Every row comes from one small tree of marks. Brackets hold a mark, then the marks that hang from it, in alphabetical order. Every link used is in the known rows. Which tree was each row made from?
In the rows, 128 means zero.
Known rows
[pevilid [zonam kozol]]: [ 71 109 131 121 124 100 113 147 108 108 106  97 115 123 108 137 142 120
 117  94 132 147 131 140 113 118 132 148 120 115 110 120 123 123 108 107
  85 107]
[libat [zubeb gamufav zonam]]: [127 154 110 126  91  89 126 191  99  92 138  87 164 150 126 156 125 107
 154 129 146 113  88 102 164  83  97  92  92 121  99 133 110 159 100  56
 125  80]
[taseg [zonam pade [zubeb gamufav libat]]]: [ 95 127 105 148  80 123 102 105  96  52 110 144 133 143 143 136 139  93
 158 122 126  96  89  69 124  78 138 120  99  96  73  96 102 169  77  85
  93  69]
[gegin [gamufav [zubeb zonam]]]: [ 90 118 139 137 134  92 115 140 148  97 109  97 158 164 105 113 181  67
 165 136 113 127 108 113 127  96 117 121  96 176  78 132 108 120 128  71
  88 110]
[zubeb gamufav [zonam pade taseg]]: [100 123  90 130  94 118 123 126  54  81 151 126 162 153 136 165 138  89
 162 106 108 124  67  77 143 118 128 115  69  99  67 105 114 159  86  71
 104  76]
[pevilid zonam]: [ 98 109 120 136 138 129 114 130 114 107  96 100 126 114 135 130 117 127
 127 112 130 131 130 138 126 130 118 140 132 111 117 122 139 142 122 103
 112 114]
[pevilid sarig [zonam zubeb]]: [102  92 118 158 107 124  98 136  73  73 108  97 119 133 138 140 109 117
 147 103 150 127  82 142 107 123 137 150 127 105 129 129 122 162  97 101
 108  98]
[pevilid sarig zonam]: [110 108 127 152 128 128 119 131  80  99 103 107 128 119 139 134 108 136
 131  88 130 123 111 138 119 129 111 154 125 106 144 146 144 171 120 117
 117 116]
[zubeb [zonam bena]]: [126 120  96  98 135 114 111 147  96 124 144 132 156 175 114 127 104 101
 139 106 126 138 120 129 119 111 110 106 104 119 105 133 123 130  82  70
 108 105]
[libat [zubeb zonam]]: [131 156 118 114 117 105 116 181 122 110 129 104 149 158 130 149 127 118
 149 131 152 117  82 126 143 105  99 103 101 124 116 129 125 152 108  84
 100 103]
[pevilid sarig [zonam taseg [zubeb gamufav]]]: [ 95  84  93 171  80 116 113 132  15  24 135  79 124 126 137 157 110 105
 163  89 133 115  52 122 125 130 138 128 111 113 110 125  90 165  75  85
 120  70]
[libat [zubeb gamufav [zonam bena]]]: [121 144  90 110 100  91 106 191  85  86 142 104 172 176 122 150  99 107
 151 110 135 118  88 118 155  80  86  82  82 129 114 141 113 151  63  33
 120  76]
[zonam bena]: [128 116 102 110 137 123 112 125 106 123 130 146 141 156 123 122 102 133
 126 113 114 133 129 147 118 121 116 118 118 138 139 137 130 115  91 103
 122 125]
[gamufav gegin [zubeb libat [zonam pade]]]: [ 77 118 129 130 108 122 119 112 138 117  65 136 141 167 108 100 163  91
 166  94 113 110  95 106 133 100 168  84  85 150  44 161 110 138  91  91
  78 105]
[zubeb zonam]: [124 132 118 116 128 113 128 146 120 127 138 111 151 147 120 133 129 102
 137 119 137 131 123 109 128 113 121 119 117 110  94 130 117 139 118  96
 115 109]
[bena [zonam kozol pade [zubeb gamufav]]]: [ 67  99 107 137  67  87  79 133  71  77 170 144 129 155 116 154 160 107
 147 110 133 121  80 125 138  83 150 126  92 123 106 103  63 118  63  87
 108  86]
[rufigog figelo]: [134 130 112 106 140 132 140 126 109 126 153 143 125 124 117 119 127 136
 131 130 138 134 137 146 124 114 152 112 126 120 127 113 133 108 138 143
 124 103]
[taseg zonam]: [118 134 116 148 128 128 111 114 124 125 122 143 128 122 140 127 133 136
 121 133 141 115 143  89 130 118  95 134 121 107 121 110 127 154 124 115
 126 112]
[zubeb libat [zonam pevilid taseg]]: [ 87 131 111 132 154 113 130  96  55  87 144 142 138 135 128 131 133  71
 147  91 135 117 101 123 117 108 133  97 103 120  83 110  91 122  93 112
  39  94]
[sarig [pevilid zonam]]: [119 104 115 143 151 124 105 108 100 139  96 113 150  99 131 120 133 128
 142 117 121 146 128 130 114  90 144 145 151 135 123 118 117 130 103 117
 114 113]
[figelo [rufigog kozol]]: [151 100 110 146 147 127 143 150 114 128 132 166 113 118 103  97 151 173
  89 130 140 125 142 144 146 107 121 135 149 115 117  92 119 136 118 146
 159  88]
[pade [zonam kozol pevilid taseg zubeb]]: [ 49  75  59 131  87  97  89  95  35  71 130 132  93 167 121 176 149 104
 131  73 130 145  90 139  96 112 174 126  96 117  99  53  68  87  46 107
  34  86]
[bena lamo]: [131 127 138 152 146 112 110 110 124 145 149 136 111 114 119 151 138 136
 101 117 128 126 122 123 121 109 130 122 151 129 126  97 116 119 142 153
 132 122]
[bena lamo [zonam [zubeb libat]]]: [111 116 126 143 146 103  82  87 100  94 155 139  87 116 112 129 134 128
 127 124 160  85  90 167 121  78 142  87 173 140 121  94  45 109 102 166
 106 122]
[sarig pevilid]: [144 124 115 137 144 125 120 111 118 158 131 141 147 110 127 120 140 125
 145 136 119 138 127 120 116  88 156 136 143 149 133 118 107 113 110 141
 125 126]
[gamufav gegin zubeb]: [ 98 104 124 156  94 117 115 113 144 137  85 118 117 137 115 101 156 125
 137 110 112 125 125 122 141 132 153  86 118 182  95 168 107 117 110 117
 135 123]
[libat [zubeb [zonam [kozol rufigog]]]]: [106 152 119  94  91  84  89 224 122 103 148 108 135 164 103 158 166 107
 137 110 162 152  67 113 126  77 131 106  89 126  99 105 121 158  99 115
  83  73]
[rufigog figelo kozol]: [151 117 117 120 137 121 156 136 112 118 160 168 100 128  96 121 140 156
 116 137 142 141 162 149 138  92 149 121 125 109 135  98 142 105 121 156
 140  73]
[gamufav gegin [zubeb zonam]]: [ 96 114 121 137 103 107 116 135 142 139  93 104 140 159 102 102 157 101
 155 105 124 126 115 104 136 121 143  80 107 159  58 163  93 130  99  87
 121 108]
[libat [zubeb [zonam pade taseg]]]: [106 140  91 119 107 125 103 154  82  83 133 133 146 164 157 174 138 118
 162 120 131 109  33 117 143 124 110 116  66 111 114 106 144 159  87  89
  63  94]
[pade [zonam bena [kozol rufigog] taseg]]: [ 98  69  41  85  95 114  95 132  51  76 133 142 104 172 105 155 131 133
 120  66 115 164  88 144  94 112 159 112  91 120 107  77 106 107  51 135
  79  91]
[gegin gamufav]: [ 99 124 160 127 133 128 113 123 151 106 117 112 143 147 105 131 153 105
 145 149 121 121 128 132 119 111 124 140 118 153 140 126 135 111 140 115
 114 137]
[pevilid sarig [zonam kozol [zubeb gamufav]]]: [ 71  87 123 156  70  79 108 165  44  53 133  79 122 138 105 154 125  93
 142  74 141 142  84 115 110  93 153 147 114 110  96 133  92 158  72  78
 103  64]
[zonam kozol [pevilid sarig] taseg]: [ 58 113 127 168 117 102 114 101  24 100 165 154 110 129 125 165 148 101
 129  69 124 145  96 128 109 118 143 154  90 131 149 117 108 118  88 141
  55 103]
[sarig [pevilid [zonam bena pade]]]: [104  92  84 132 144 138  75  95  72 139  90 152 162 135 148 133 114 128
 153  94  91 157 112 139 104  80 142 155 110 127 132 106 147 129  58  81
  84 103]

Write each row's tree
[ 65  90 102 147 106  99 114 111  46 121 115 146 114 152 116 168 145 127
 114  55 120 150 133 129 104  87 144 149  93  98 133 100 111 120  85 119
  64 108] | [pade [zonam kozol [pevilid sarig]]]
[ 96 101 111 125 119 100  84 153  94 132 120 118 135 105 102 130 164 114
 132  93 133 177 113 121 100  66 175 154 137 136 109  95 111 135  91 144
  93  81] | [sarig [pevilid [zonam [kozol rufigog]]]]
[ 75 115 103 137 132 130  76  83  75 131 122 191 145 168 157 148 121 111
 127  83  91 148 127 134 119  97 121 140  82 116 143 100 161 119  73  80
  66 103] | [zonam bena pade pevilid]
[ 99 154 123 110  83  65 125 211  94  93 149  86 151 155  96 167 153  96
 145 114 148 131  88  98 150  74 118 103  76 126  87 131  96 143  88  63
  98  73] | [libat [zubeb gamufav [zonam kozol]]]
[ 84  99  98 133  65  88 118 144  52  49 171 104 115 147 106 157 149  87
 147 111 134 134  73 110 122 118 173 116 100 144  82 105  58 112  64 101
 102  75] | [zonam kozol taseg [zubeb gamufav]]
[ 57 112 137 168 126  86  82 104  44 128 168 176 120 124 112 147 148 126
 123  81 139 128 127 155 128  87 114 144 104 127 168 127  80 120  91 134
  86 120] | [bena [zonam kozol [pevilid sarig]]]
[ 84 120 127 115  47  80  92 188 110 118 148  98 152 173  61 135 165  85
 142  78 146 162 110  73 131  71 164  81  89 121  41 137  86 147  83 103
 138  52] | [zubeb [gamufav gegin] [zonam [kozol rufigog]]]
[103 113  99 111  91 124 107 114  70  57 121 146 138 181 129 124 108  91
 157 101 113 116  78 125 113  79 156 104  92 127  98 121 106 132  50  69
  92  83] | [zonam bena pade [zubeb gamufav libat]]
[ 71 122 122 195 119 136  77  76  57 125 118 198 134 124 176 155 139 120
 122  86 119 124 121  78 119  98  97 170  77  75 146  94 161 183 104 113
  73  93] | [taseg [zonam pade [pevilid sarig]]]
[ 88 112 103 118 122 102  91 130  95 114 133 160 126 154 113 136 132 124
 115  99 131 137 148 109 106 102 102 138 100 126 122 116 116 127  80  97
  89  98] | [taseg [zonam bena kozol]]
[ 72  98 101 124 124 112  76  92  48 108 169 175 104 156 117 180 146 125
 112  79  97 147  80 133  98 108 153 135  93 132 126  78 119 100  67 138
  68 101] | [zonam [bena lamo] kozol pade taseg]
[100 120 107 137 117 102 110 130 120 118 103 143 151 151 144 126 160  87
 153 109 100 136  89  96 134 108 136 125  85 138  62 122 128 146 107  73
  86 103] | [gamufav [zubeb [zonam pade]]]
[ 81  79  73 119 140 106  92 106  32 107 129 130 136 123 110 143 131 114
 143  76 109 157 105 150  99 100 159 143 118 155 127 109  88  94  39 105
  63  97] | [sarig [pevilid [zonam bena kozol taseg]]]
[ 94 125 130 127 117 107 136 126 142 115  77 108 134 155  88  82 154  89
 157  96 128 108 114 115 131 104 162  67 111 163  44 175  82 126 101 106
  92 107] | [gamufav gegin [zubeb libat zonam]]
[103 118 106  99 122  96  87 153  90 115 191 172 107 125  90 121 158 146
 120 111 159 150 114 159 130  77 162 100 120 126 127  94  92 109 118 179
 125  83] | [bena [zonam [kozol [rufigog figelo]]]]
[ 50 106 124 132  79  92  93 139 126 141  92 133 137 177  96 131 186  89
 149  82 111 149  99  94 126  98 174 108  63 149  40 142 108 123  80  76
  78  90] | [gamufav gegin [zubeb [zonam kozol pade]]]
[ 87 131 148 125 150  96 132 130 146  73  93  97 149 152  94 102 177  61
 169 130 115 111 106 123 114  79 135  99 111 179  67 146  97 117 126  93
  61 119] | [gegin [gamufav [zubeb libat zonam]]]
[106 120  90 112 104 113 107 146  72 100 142 138 180 184 128 147 112  90
 150  91 101 136 104  94 129  86 109 109  72 105  79 123 127 148  61  34
 113  78] | [zubeb gamufav [zonam bena pade]]
[ 94 131 130 159 131 103 116 123  62 128 150 150 150 145 137 146 120  89
 136  83 137 134 114 110 123  92 110 131  98 101 122 127 122 157 103  93
  84  95] | [zubeb [zonam [pevilid sarig]]]
[120 149 126 114 125 107 155 153 100  92 129 101 157 136 101 117 121  83
 151 114 134 105 115  94 137  86 133  89 114 112  59 143  86 146 107  85
 111  96] | [zubeb gamufav libat zonam]
[ 99 110  68 114  98 121 108 128  34  76 158 145 165 180 134 162 114  86
 161  89  99 132  71  94 132 114 116 105  57 109  83 112 115 145  53  43
  99  69] | [zubeb gamufav [zonam bena pade taseg]]
[114 132 122 120 147  99 145 137 130 100  97 116 138 130 116  90 150  79
 156 108 120 118 103 120 125 100 143  91 121 158  59 146  87 128 114  98
  83 110] | [gamufav [zubeb libat zonam]]
[ 91 117 106 140 138  91  72 107  89 129 153 165 106 140 110 157 138 131
  89  90 130 139 148 103 100  87 109 131 123 123 120  88 104 120  86 126
  95  89] | [taseg [zonam [bena lamo] kozol]]
[ 58 112 144 126 122  65 113 158 138  94 119  94 150 165  82 125 201  62
 156 123 116 144 112 109 108  85 143 130  88 187  64 132  97 100 112  77
  68 107] | [gegin [gamufav [zubeb [zonam kozol]]]]
[ 96 122 108 144 158  88  74 100  68 145 166 161 141 159 119 157 117  93
 105  75 125 145 135 126 110  67 102  97 120 116 110  87 106 116  84  87
  79  84] | [zubeb [zonam [bena lamo] pevilid]]
[ 85  95  94  91 113 108 114 123  52  49 148 136  99 170  94 128 124  91
 151  88 132 124  70 160  88 112 178 104 111 156 109 121  67  87  40 118
  47 100] | [zonam bena kozol taseg [zubeb libat]]
[ 86 123 159 141 148 109 132 109 155  77  86 114 129 132 102  93 180  87
 155 137 107 108 114 135 123  95 143 116 118 198 107 146 110 102 140 124
  79 136] | [gegin [gamufav [zubeb libat]]]
[ 72 108  97 117 111 118  76 114  87 117 125 183 134 164 135 148 142 125
 122  88 112 136 128  94 105 100 110 156  73 102 120  96 143 142  66  88
  75  98] | [taseg [zonam bena kozol pade]]
[ 86  80  45 137  80  98  87 102  37  75 122 133 136 182 133 154  97 103
 131  72 112 141 126 128 116  72 133  98  96 109 102  85  80 104  27  40
  92  67] | [pade [zonam bena pevilid [zubeb gamufav]]]
[ 67  90 128 145  94  98  97 157  64  72 120  95 106 144 109 147 134 108
 144  84 147 140  85 144  98 107 156 164 124 113 116 127 110 142  81 102
  81  93] | [pevilid sarig [zonam kozol zubeb]]
[ 85 107  94 156 109 118  94  86  48  78 155 144 114 138 148 148 135  90
 143 108 135 131  78 135 119 127 149 117 113 133 120  82  91 111  75 114
  74  93] | [zonam pevilid taseg zubeb]
[ 75 100 113 130 130 110  89 112  86 143  93 137 141 119 120 149 163 115
 141  94 106 160 112 123 101  73 169 171 108 127 110  99 127 121  79 111
  70 105] | [sarig [pevilid [zonam kozol pade]]]
[ 69  87  95 114 135 113  75 112  62 136 105 156 149 142 122 147 136 113
 144  75  91 166 118 138  92  70 160 165 100 134 123 105 129 115  45  85
  60  98] | [sarig [pevilid [zonam bena kozol pade]]]
[ 75  93 109 124 106  92  57 112  78 110 155 161 105 180 115 173 145 107
 117  84 113 153  82 134  88  73 164 136 108 133 111  68 110 101  58 109
  74  92] | [zonam [bena lamo] kozol pade zubeb]
[ 68 123 120 155  95 116 107  91  68  66 122 154 135 147 141 142 137  71
 154  96 114 121  94 106 126  61 161 116 100 110  91  92 108 129  75  84
  65  67] | [zonam pade pevilid [zubeb gamufav libat]]
